Each row was made from one walk, in order. Every step used is in the known rows, and no mark comes twice. Write each row's walk.
Known rows:
P > M > J > K > L: [  2  16  -4  -7  -5 -30   2  -5  23  14   7   1  -6   4  17   6  -1   6
   9   9 -14 -18  11  -4  33]
Y > M > P > L > K > G: [  3   9   1  -3  25   9  -2  -4  -6  18   4   2   0  15  22   0 -19 -13
  24 -19 -11 -27  -9  -2  46]
J > K > L > M > P: [ -5  14  -1  -5  -1 -18   4  -7  11  33  21  -3  -8  -3  13   0  18 -12
   2   3 -10 -16   0  -1  35]
M > Y > E > J: [ -3   2   5  -5  15   2   8  -6  20   0   8  -6  -4   6  20  -4  -2 -17
   4   0   3  -7  -1  -5 -22]
P > M > J > K > G: [ -4  11  -4  -6  17 -15   1  -6   3  17  -5   1   0   7  19   4  -4   5
  10 -10 -20  -6   9  -3  38]
Y > M > J > K: [ -3  11   6   4   8 -15   5  -3   4   6  -3   3  -2   1  23   2  14   4
  -2   3  -9  -4  26   1   5]
E > J > K > L > M: [  1  10   0   9  -7 -18  -1 -10  19  13  13   8 -12   4   9  -4  12 -16
   4   2 -13 -22 -14   0  39]
P > L > K > G: [  3   7   6  -4  17  19  -2  -8   0   9   3   5  -1  12  24  -1 -26 -14
  23 -18 -14 -27 -12  -3  47]
J > M: [  8   6  10  17  -7  -4   7 -12   8   9  12   0  -7  11  -6  -2 -17  -5
   5  12  -8  -2   4   2  16]
J > K > L > M > Y > E: [ -9   2   0  -6   1  -4   4  -8  26   3  17 -12  -8   1  13   5  12 -20
  -1  10   5 -17   1   4  10]
E > J: [  5   5   9   4   9  -1   6  -6   9   6   1   4  -6   7  12  -8  -6 -13
   6  -4  -9  -6  -5  -6  -3]
P > L > M > Y > E: [ -8   2  10 -10  10   9   9  -7  24   3  13 -16  -2   2   7   1   9 -17
   9   5   9 -18   3   2   2]
L > M: [  0   1   9   3  -3  11   7 -10   5  12   5   1  -7   4  -8  -7   9  -9
   1   0  -5 -13  -6   0  28]
E > J > M > Y: [  3   5   0  15   1  -6   5  -7  14  -3  28  -4   2  13  -4  -1 -12 -24
   1  14  -8   5   7  -3  -2]
E > J > M > P > L > K: [  4  19   6   7  12  14   4  -6  12  25  23   4  -1   8  26  -4 -20 -14
  14  -4  -8 -25   0  -2  21]
P > L > M: [  0  10  16   3   3   4   6  -9  13  13   8  -2  -4   4  -3  -6   9 -13
  14  -1  -5 -22  -1   0  33]
L > M > J: [ -3   9   7 -20   4   8  10  -6   7  10   3   2  -2   0   1  -4  11  16
   4   0  -7 -13  17  -6  18]
M > Y > E: [ -5  -3   7 -11   8  11   9  -6  20  -2   6 -16  -4   3  13   4   0 -14
   1   8   9  -8   6   0 -12]
Y > M > P > L: [  2  15  15  -1  22 -17   5   0   4  22   8  -9   1   8   8  -1   5 -10
  22  -3  -1 -18  11  -2  15]
Y > E > J > M > P > L: [  0  21  14  -1  24 -21   8  -7  20  27  16  -9  -6   5  21  -2  -3 -10
  24   1   0 -18  11  -2  -2]
J > K: [ -2   7   8  15  -3  -5   5  -7  10   8   3  -1  -6  -2  22  -1   6 -15
  -7   6 -12   0  10   2  14]
J > M > P > L > K > G: [  3  13   2   0  17   9   0  -9  -1  22  15   2  -2  14  21   0 -27 -12
  23 -15 -15 -24  -6  -1  48]
K > L > M: [  3   5   6  -1 -11  -5   3 -10  14   9  10   4 -11   6  -6  -3   4  -9
   9   4  -8 -24 -15  -1  42]

Write each row's walk:
[ -1  16  15  -8  12  -9   6  -2  12  22  12 -11   1   2  16  -2   3 -11
  21  -1  -5 -16  13  -6  16]
M > P > L
[  4  12   9   2  15  19   4  -1   4  21  12   0   1   8  19  -2 -13 -13
  15  -5  -4 -30   1  -1  26]
Y > M > P > L > K
[  4  17   6   5   7  18   5  -5  11  24  23   0  -1   6  23  -2 -20 -11
  14  -1  -5 -26   4   0  29]
J > M > P > L > K
[  0  14   2   2  15 -15   9  -8  11  33  18  -6  -9   4  17  -1  -3  -6
   7   4  -3  -5   7  -1  -6]
Y > E > J > M > P
[ -3   4  -1  -6  10  -8   6  -7  26   0  13  -2  -8   7  12  -3   3 -19
  10   2   1 -19 -11  -4  -5]
K > L > M > Y > E > J
[ -3   0   5   0   6   4   9  -8  20   0  15 -14  -5   6   5   4  -7 -14
   3  13   7  -5   7   4 -10]
J > M > Y > E
[ -5   8   7  -4  20  -1   7  -7  24   3  12  -6  -3   4  11  -5   6 -21
  14  -2   3 -18  -3  -3 -14]
P > L > M > Y > E > J
[ -8   8   1  10  11 -11   3  -7  22   6  10  -5  -6  -2  33   0  11 -23
  -6   5  -4  -3   7   2 -13]
M > Y > E > J > K
[  3   7   7 -12  14  -6   9  -1  -2   2  -7   2   1   9   3   0   2  17
  11  -2  -4 -10  21  -5   2]
Y > M > J
[ -1   8   0   9  17 -16  -3 -10   2   8  -2   5  -5   8  27  -1  -3 -19
   9 -14 -21  -3  -7  -3  25]
E > J > K > G
[  2  13   9  -2  10  25   4  -2   9  21  14  -2   0   4  27  -3 -14 -11
  13  -5  -7 -28   2  -3  26]
M > P > L > K
[  2  13  -1  -2  -3 -31   0  -4  15   4   4   4  -7   5  22   5   3   4
  11   9 -11 -19  10  -2  24]
Y > M > J > K > L
[ -4   8   1  -3  19 -19   0  -6  -5   9  -5   4  -1   8  23   3   2   1
  10 -11 -16  -7  10  -2  32]
Y > M > J > K > G
[ -5   6  -6   5  -7 -13   0  -6  20   1  27  -3  -2   5   1   0  11 -30
   0  11 -11 -12  -3  -2  22]
E > J > K > L > M > Y
[ -3  10  -1 -12  -1 -11   5  -5   9  31  19  -4  -8   2   2  -1  12  -8
   8   2  -7 -18  -5  -4  35]
K > L > M > P
[  2  11   4   3   3 -12  10  -7   4  29  20  -7  -5   5   4   0  -4  -4
   4   8  -7   0  11  -1  11]
J > M > P
[ -7  12   5  -1  -2  -7   7  -7  11  11   5   1  -4  -6  22  -1  21   3
  -8   4 -12  -8  22  -1  17]
L > M > J > K
[  0   5  10  -2  17   0   9  -8  18   7  -4  -1  -9   5  20  -5  -5  -9
   8  -5   1 -13  -6  -3 -19]
Y > E > J
[  2  19  13   3  12 -16   7  -5  13  27  19  -9  -2   6  12  -1  -4 -10
  21   6  -6 -13  16  -1  19]
J > M > P > L
[  1   7   7   0  18 -10   8   0  -6  24   2  -8  -1   8   2  -1   7  -7
   5   1  -2  -6   7  -2   7]
Y > M > P
[ -4   3  -3   4 -14  -8   2  -6  19   0  27  -7  -1   4  -4   2  10 -26
  -1  15  -8 -12  -1  -1  29]
J > K > L > M > Y
[ -2   9  -5   2  -4 -28  -1  -7  29   1  16  -2 -10   4  29   4   1 -22
   6   9  -7 -17  -4  -1   9]
M > Y > E > J > K > L
[ -5  16  -5  -2   3 -24   3  -6  13  33  22   0  -9  -1  13  -2  18 -14
   4   0 -12 -16  -4  -3  26]
E > J > K > L > M > P
[ -2   9   0   4  -1 -17   0 -12  23  14  11   4 -15   1  15  -2  14 -15
   6   1  -7 -26 -12   3  28]
Y > E > J > K > L > M
